Every row comes from one small tree of marks. Brackets hold a mark, then the marks that hang from it, in the order of their numbers. Every link used is in the known rows. Which tree was each row made from?
Known rows
{k509 {k507 k121 k216 {k480 k626} k790}}: [ 31.6   2.1   7.5   5.4 -40.7  21.0   7.4 -23.0 -11.1 -20.3 -11.7 -18.5
  -9.6   6.6  22.5   8.0  22.0  32.6]
{k216 {k507 k121}}: [ -8.7  17.7 -18.0  -1.2   8.4  -8.6 -36.2  19.9  -9.2  -2.7  -5.9  -0.9
 -10.1   7.6 -46.7   5.9  38.4 -16.9]
{k480 {k507 k216} {k626 k121}}: [-20.2   4.6   7.7  17.4  17.2  -6.6   5.4  34.4 -12.7   0.5 -20.8   7.8
  -0.9   0.5 -17.2  -3.4  30.0  22.1]
{k480 {k507 k121 k509}}: [ 24.7   8.3 -15.8  17.1  22.7  19.3 -26.6  25.7 -16.3   2.2 -15.6 -18.2
 -20.5 -10.4 -36.7 -31.9  34.3  26.9]
{k216 {k507 {k121 k626} k480 k509}}: [ 13.1  -6.1 -15.1   8.3  18.6  39.7 -15.4 -14.1  -1.6 -40.1   9.0  -4.3
   8.7   4.6 -14.5  16.2   2.3  -2.2]
{k790 {k507 k480 k509}}: [-13.3 -10.1 -30.0  23.7   9.1  31.7 -16.3   3.0 -22.9 -35.1  -8.0 -23.3
   1.8  -4.6   9.8  -5.4  16.2  24.5]
{k480 {k626 k121}}: [-41.6   6.0  -1.5   2.4  31.2 -20.2 -22.3  16.6  -9.3  -9.8 -18.9   9.8
  36.7 -19.1 -20.2  -8.2  38.2  18.4]
{k121 k626}: [-21.4  25.3 -17.5  19.3  27.8  -0.9 -31.4  19.8   0.9  11.8  -1.5  -3.8
  15.9 -16.2 -18.8  24.8  -2.8   2.2]
{k480 {k507 k121 k216 k509 k790} k626}: [ 37.1 -18.7  12.3  23.5   5.9  20.4   2.9   1.3  -5.9  -0.7  -5.9 -23.8
 -15.1  -5.3   1.0 -14.9  11.8  50.0]
{k790 k507}: [-31.8   5.3 -26.4  10.8   1.2  -3.0 -29.2  27.1 -17.0  -4.2 -13.9 -22.8
  -3.8  -6.2 -13.2  -0.5  32.4   9.6]
{k790 {k507 {k121 k626} k216 k480 k509}}: [ 23.3 -10.0 -23.7  26.1   7.8  46.2   1.6 -21.3  -3.9 -22.9   7.3 -44.2
   1.3  13.0  14.5   6.6  -5.9  22.6]
{k216 {k507 {k121 k626} k480}}: [ -5.0  12.5  -8.3   1.2  -7.3  20.4 -19.7  -5.4  -6.1 -32.7  -0.8  -5.3
   5.5  10.1 -16.8  31.7  10.9 -18.6]
{k216 k507}: [-29.7  15.7 -20.2  12.4  19.0 -10.1 -35.6  33.0 -11.3  -2.7  -3.9  17.9
 -10.6   2.0 -38.4  20.6  23.9 -18.3]
{k216 {k507 k121 {k480 k626} k509 k790}}: [ 11.9 -26.6   7.1   3.3  -7.4  25.2 -10.4 -28.7  -7.5 -53.0   3.3  -2.3
  13.5  -1.1   7.3   5.0  16.5  22.3]
{k509 {k507 {k121 k626} k216 k480 k790}}: [ 46.5  14.6  -1.1   7.6 -38.8  26.6   2.0 -25.9   7.2 -14.6   1.6 -19.7
 -13.1  13.7  21.1  23.0   4.5  19.4]
{k507 k216 k480}: [-15.4  46.2 -23.1  46.1  13.2  -0.6 -19.6   4.8 -27.8  19.3 -10.5   0.6
 -12.9  12.8 -13.7  22.9 -13.1  -1.1]
{k216 {k507 {k480 k626} k509}}: [-26.2 -22.1  -8.6  18.5  25.3  31.3  -8.8   3.6 -20.5 -47.4  -1.0  14.8
  13.4  -8.0  -4.6  18.7   5.3   8.7]

Write each row's tree
[  2.4   0.1  -1.2  -9.4 -26.1  27.7  -5.6  -3.8 -24.4 -37.6 -26.3 -19.8
   4.2 -11.6   0.9  -3.6  42.4  24.7] => {k509 {k507 k121 {k480 k626}}}
[ 31.4 -13.5  -2.2   7.3  -1.7  30.4 -15.2 -29.5   9.1 -44.6  14.7  -3.9
   9.6   5.6   6.8  19.9  -0.7   9.8] => {k216 {k507 {k121 k626} k480 k509 k790}}
[-19.8  -0.7  -5.9   2.6 -18.2  24.8  -2.3   8.7 -26.0 -36.6 -22.8  -0.2
   3.7 -16.3   9.3  11.2  27.3  22.7] => {k509 {k507 {k480 k626}}}
[-16.6 -27.1 -13.7  24.2  17.1  27.0   9.9  -9.5 -15.2 -36.7  -3.7 -15.1
  18.6   4.6  21.3  -4.7  12.6  32.9] => {k790 {k507 k216 {k480 {k626 k121}} k509}}
[  4.2  28.4 -22.4  26.1 -10.8  18.1  -5.2  10.9 -21.8   0.1 -12.5   2.4
 -26.0   9.9  -3.0  17.6  11.3   5.9] => {k509 {k507 k216 k480}}
[ 14.8  35.7 -18.3  24.9  25.4   1.2 -21.4   3.2   5.7  34.7   3.6 -23.6
  -3.5   8.1 -29.7  16.7  -4.2   1.4] => {k507 {k121 k626} k216}
[ 35.6  -5.4   4.3  30.6   7.4  23.3  -4.6 -40.6  -8.5 -12.6   2.3 -23.1
   8.1   1.2  19.5  -3.2  -9.5  45.1] => {k507 k121 k216 {k480 k626} k509 k790}
[ 28.8  -7.8 -10.4   5.0  10.4   1.0 -34.4  -4.8   8.1 -15.6  10.3   2.4
  -7.5   2.7 -23.7  -7.1  26.9   9.9] => {k216 {k507 k121 k509 k790}}
[  8.2  -1.6   9.6   8.1 -30.7   6.9  11.3 -13.4  -3.8 -29.3 -11.0  10.9
   3.8   5.4  30.6  10.8  25.7  31.3] => {k509 {k507 k216 {k480 {k626 k121}} k790}}
[-20.8   5.8   3.4  29.9  12.1   7.3   3.5  39.2 -25.5  11.6 -19.2  -5.7
 -16.3  -5.4 -15.8  10.8   9.0  20.7] => {k480 {k507 k216} k626}
[ 44.7  21.2 -12.0   7.2 -24.5  -4.4 -15.9  -0.1   5.1  15.8  -4.9 -15.1
 -28.3  10.1  -9.4  -2.9  31.9  21.6] => {k509 {k507 k121 k216 k790}}
[-10.4  -1.4   9.8   1.3  -2.9   8.8 -10.8  26.1 -24.9  -9.9 -28.8 -23.7
  -5.5 -16.5 -23.3 -14.0  41.1  25.0] => {k480 {k507 k121} k626}
[ 27.0  17.6 -16.8  53.5  17.2  12.2 -17.0 -19.8 -10.9   4.8   7.3   2.7
  -9.2   7.5  15.3   9.7 -24.8  29.5] => {k507 k216 k480 k509 k790}
[-27.1 -11.7  16.2  -3.0 -17.8  -5.9  -7.7  -9.9  -3.4 -52.2  -4.3  25.9
  23.9   4.9  12.7  21.8  28.4   4.6] => {k216 {k507 {k480 {k626 k121}} k790}}
[ 14.0  14.0 -20.2  45.2  37.4  16.2 -11.6  39.4 -16.6  21.8  -6.4  -0.6
 -33.6   2.1 -27.1  -6.2   1.8  21.4] => {k480 {k507 k216 k509}}
[ 15.2 -22.0  13.8  23.7  20.0   3.8   8.7   9.8   3.4 -10.4  -3.8   8.3
   3.5  -5.2   7.1 -16.1  19.6  49.5] => {k480 {k507 k216 k509 k790} {k626 k121}}
[ 19.6  -4.6 -33.1  23.3  23.5  19.0 -17.6   3.8  -6.5   7.1   3.0 -38.5
 -16.1   9.9 -16.3 -20.9  20.1  23.5] => {k790 {k507 k121 k216 k509}}
[ 57.4  -0.5  -0.3  29.6   8.5  24.0  -5.7   0.7  12.1  11.3   7.3 -22.1
 -21.8   4.2  -4.6  -1.0  -4.0  32.5] => {k480 {k507 {k121 k626} k216 k509 k790}}
[ -3.3 -19.7  -5.2   5.0  14.6  32.2 -12.1 -10.9 -17.1 -47.9  -3.1  -4.7
  12.0  -3.7 -12.5   2.5  19.2  10.3] => {k216 {k507 k121 {k480 k626} k509}}
[  6.3 -24.1 -15.0  20.3   8.3  41.9   6.6 -18.8 -21.8 -29.0  -5.2 -44.6
   4.3   6.4  14.8  -8.7  11.7  34.6] => {k790 {k507 k121 k216 {k480 k626} k509}}
[ 29.5  28.9 -24.8   9.5  -2.4   4.3 -15.3  16.6  -6.2  18.9 -11.2 -13.0
 -31.4   7.1 -29.7  -5.6  34.1   8.5] => {k509 {k507 k121 k216}}
[-10.1   9.2 -18.7   2.4 -23.8  14.6 -21.9  -3.6 -27.0 -28.5 -18.6 -42.7
  -4.7   6.4  -1.4  -8.0  36.2   9.3] => {k790 {k507 k121 k480}}
[ 24.8   9.9 -25.3  15.0  44.1  20.0 -32.6  -4.0   8.2   4.0   5.5 -21.8
  17.8 -17.2 -26.9 -10.0   6.9  22.7] => {k507 {k121 k626} k509}
